Each row comes from the steps of one walk. Every step used is in the known rows, and no mark comes twice. Write the walk behind each row, first mark first.
Known rows:
fini/rilosan/sonez/nedu: [ -5  26  11  -1  -6   5 -16   7  21   1   4  -6  -8  -3  18 -28  -2  19
 -11  -9 -26 -19 -22]
nedu/sonez/rilosan: [  3 -15  15   1  -9  -4  23   8   6  23  -8   6  14  10  -1  -1 -14  -7
   1  33 -21 -10  20]
gova/rilosan/sonez/nedu/mobof: [ 22   1  -3  -8  18   8 -13  40   6  -8   9  23 -26 -44  26 -12 -24 -17
 -20   6 -17   3 -21]
sonez/rilosan/gova/derefi/lato: [ 12  -5  21 -20   0  -4 -14   0  12  11  28  10  24 -27  -9 -13   3  16
  -3  28 -31  -4 -14]
derefi/fini: [ -9   6   4 -10 -10  12  10   1   2   8   4   9  -3  23   5  16   3 -13
  -4  28  10  16  -5]
sonez/rilosan/gova: [  1   3  21 -18  -9   1  -2  -5  10   9  21   7  27 -19  -2 -25   0  20
  -4  22 -25  -5 -14]
gova/derefi/lato/tukepob: [ 17 -22  -7   4  31 -22 -20  -1   1   2   8   7 -13 -13  -9  20  11  -3
   8  24 -14  -2   0]
sonez/nedu/mobof: [  2 -11   8  -5 -16   6  -6  -4  -8   1  -6  10 -25  -6  13 -21 -25   3
  12  20  -8   8 -14]
lato/derefi/gova/rilosan/sonez/nedu: [ 13 -20  11  10  26  15 -33  31  12   0  37  38 -26 -34  -2   0  -5  17
  16  23 -15  18 -12]
gova/rilosan: [ 22  -3 -14  -6  12   9  -7  27   8 -14  18  16 -14 -23  13   5  -9 -26
 -19   3  -1   5   0]
tukepob/lato/derefi/fini: [-29 -17   7   7  37 -21   4  -4  -8 -14 -24   3 -27   1  -9   6   5 -18
   8  25  -1  24   8]
nedu/sonez/rilosan/gova: [ -5  -8  26  -3  -3  -6  12  10  13  29  -6  11  25   0   5 -10 -11   7
  -3  37 -20 -10  11]
sonez/rilosan/gova/derefi: [  9  -8  18 -14  -1   2 -11  -4  14   9  28   6  22 -25  -5 -24   3  18
  -5  29 -29  -8 -19]
fini/derefi: [-21  20  -4   7 -13  15   8   6  12  17   7   7   4  35  11   5  18 -12
   2  -5   0 -11   1]
sonez/nedu: [  3   3   6 -11 -28  -1  -2  -5   3  -9  10   9  -9  -5  19 -16 -15   5
   2  21   3   2 -10]
lato/derefi: [  2 -23  -5  21  26   4  -6  11   0   2   2  21 -15  -8  -5 -13   0  19
  16  15  -6   6   0]
gova/derefi: [ 16 -23  -5  10  18   2 -19   2   8   1  15   0 -11 -10  -6   3   6  -5
  -3  13  -9  -5  -9]
gova/rilosan/sonez: [ 21   6  -7  -6  26   6 -10  42  10  -9  12  18 -14 -41  20  -2 -11 -18
 -26  -3 -13  -1 -14]
gova/derefi/fini/rilosan/sonez/nedu: [  8  -6   4   2   6  13 -19   5  20   5  21   4 -18   4   7  -1   7  -3
 -10  31 -14  -3 -24]
tukepob/lato/derefi/gova/rilosan/sonez: [-18 -17  16   7  50 -19 -20  13  -2 -16  -5   9 -32 -31 -13   9   3 -12
   8  11 -15  23   2]
rilosan/gova/derefi/lato: [  2   3  25 -11  25 -13 -39  14  18  15  15  16  17 -31   3   0  10  23
  -7  19  -8   1 -18]
rilosan/sonez: [ -1  12  10  -1  19  -4  -4  22   4   7  -9   3  -1 -25  10 -10  -2  10
 -11  -9 -17  -8 -21]
gova/rilosan/sonez/nedu: [ 23   8  -4 -11  12   5 -12  40  11 -14  16  22 -18 -43  29 -10 -19 -16
 -26   7 -11   0 -19]

Write each row's walk:
[-17 -22  12   8  44 -17 -19   6  -3 -18  -2   9 -32 -22 -16  13   4 -16
  12  14  -9  26   8]	tukepob/lato/derefi/gova/rilosan
[  6 -11  -1   6   8  15 -16  -1  18   6  21  -1 -14  14  -3   7  12  -9
  -7  26 -10  -1 -14]	gova/derefi/fini/rilosan
[-36  -7  16   6  39 -19  -7  -4   3  -9 -21   3 -21   0  -5  -5   9  -4
   4  23  -6  19   1]	tukepob/lato/derefi/fini/rilosan/gova
[  0 -15  22  -1  12 -19   6   7  12  29  -7  14  18  -4   3  -1  -5   7
   3  49 -27 -11  13]	nedu/sonez/rilosan/gova/derefi/lato/tukepob
[  8  -9  16 -15   8 -12 -11  -7  10   9  22  10  19 -25  -6 -16   7  20
   2  35 -32  -7 -14]	sonez/rilosan/gova/derefi/lato/tukepob
[ -2 -14  26  -3  -1  -2  10  12  17  31   1  14  20   4   4  -4  -7   0
  -5  51 -21  -6   6]	nedu/sonez/rilosan/gova/derefi/fini
[ 15  -4  14 -10   5  18 -35  20  14  -1  49  19 -12 -24 -10  30   2 -11
   4   6  -7  21  -3]	derefi/gova/rilosan
[  1 -25  12  17  23  13 -28  12   6   8  28  27 -17 -13 -18   6   6  23
  28  18 -11  18  -2]	lato/derefi/gova
[-16 -16  18   4  41 -19 -21  12   0 -19  -2  12 -35 -32  -6   4  -3 -10
   9  18 -14  24  -2]	tukepob/lato/derefi/gova/rilosan/sonez/nedu
[ -5  17  18  -2  12  -1 -39   2  29  11  17  -1   9  -5   3 -12  15  26
 -10   0 -22 -13 -15]	fini/rilosan/gova/derefi/lato
[  9 -19  -2   3  11  10 -11   3  10   6  18   6 -13   6  -4  14   9 -13
  -5  33  -2   6 -12]	gova/derefi/fini
[  1 -15  24   0   2  -6   6  11  16  29   0  11  21  -3   3  -9  -9   5
  -4  42 -24 -11   8]	nedu/sonez/rilosan/gova/derefi
[-25 -19   5  13  42 -26  -1  -4  -9 -17 -26  -1 -26 -10 -12  -2   3 -11
  10  12  -6  15  10]	tukepob/lato/derefi
[-13  16  13  -8  -9  19  -2   6  12  13  -1   5 -16  21  14  -6  -2   0
  -6  21 -14   5 -22]	derefi/fini/rilosan/sonez/nedu/mobof
[-11  16  13  -1  -7  29 -21  27  19  21  35  24 -16   8  12  15   8 -16
   7   3 -15   4 -13]	fini/derefi/gova/rilosan/sonez/nedu/mobof
[-11  22  10  -1  -3  26 -18  28  23  19  38  21  -4  10   8  23  18 -16
   1  -3 -10   1  -8]	fini/derefi/gova/rilosan/sonez
[ -8  14  15   4  11   6 -36  -2  32   9  16  -5   8  -2   7 -23  15  27
 -11  -1 -20 -17 -19]	fini/rilosan/gova/derefi
[ -8   2  23  -7  19   2 -30   8  23  16  16  15  13 -16  10  -8  13  19
 -11  32  -2   4 -27]	rilosan/gova/derefi/fini
[-11  18   6   0 -10  27 -17  21  22  16  41  20  -5  18   5  26  19 -20
   5  -1  -5   4   0]	fini/derefi/gova/rilosan
[  6  -6   2   5  15  13 -18   7  19   8  18   1 -15   6   1   4  11  -5
 -11  23 -16  -4 -21]	gova/derefi/fini/rilosan/sonez
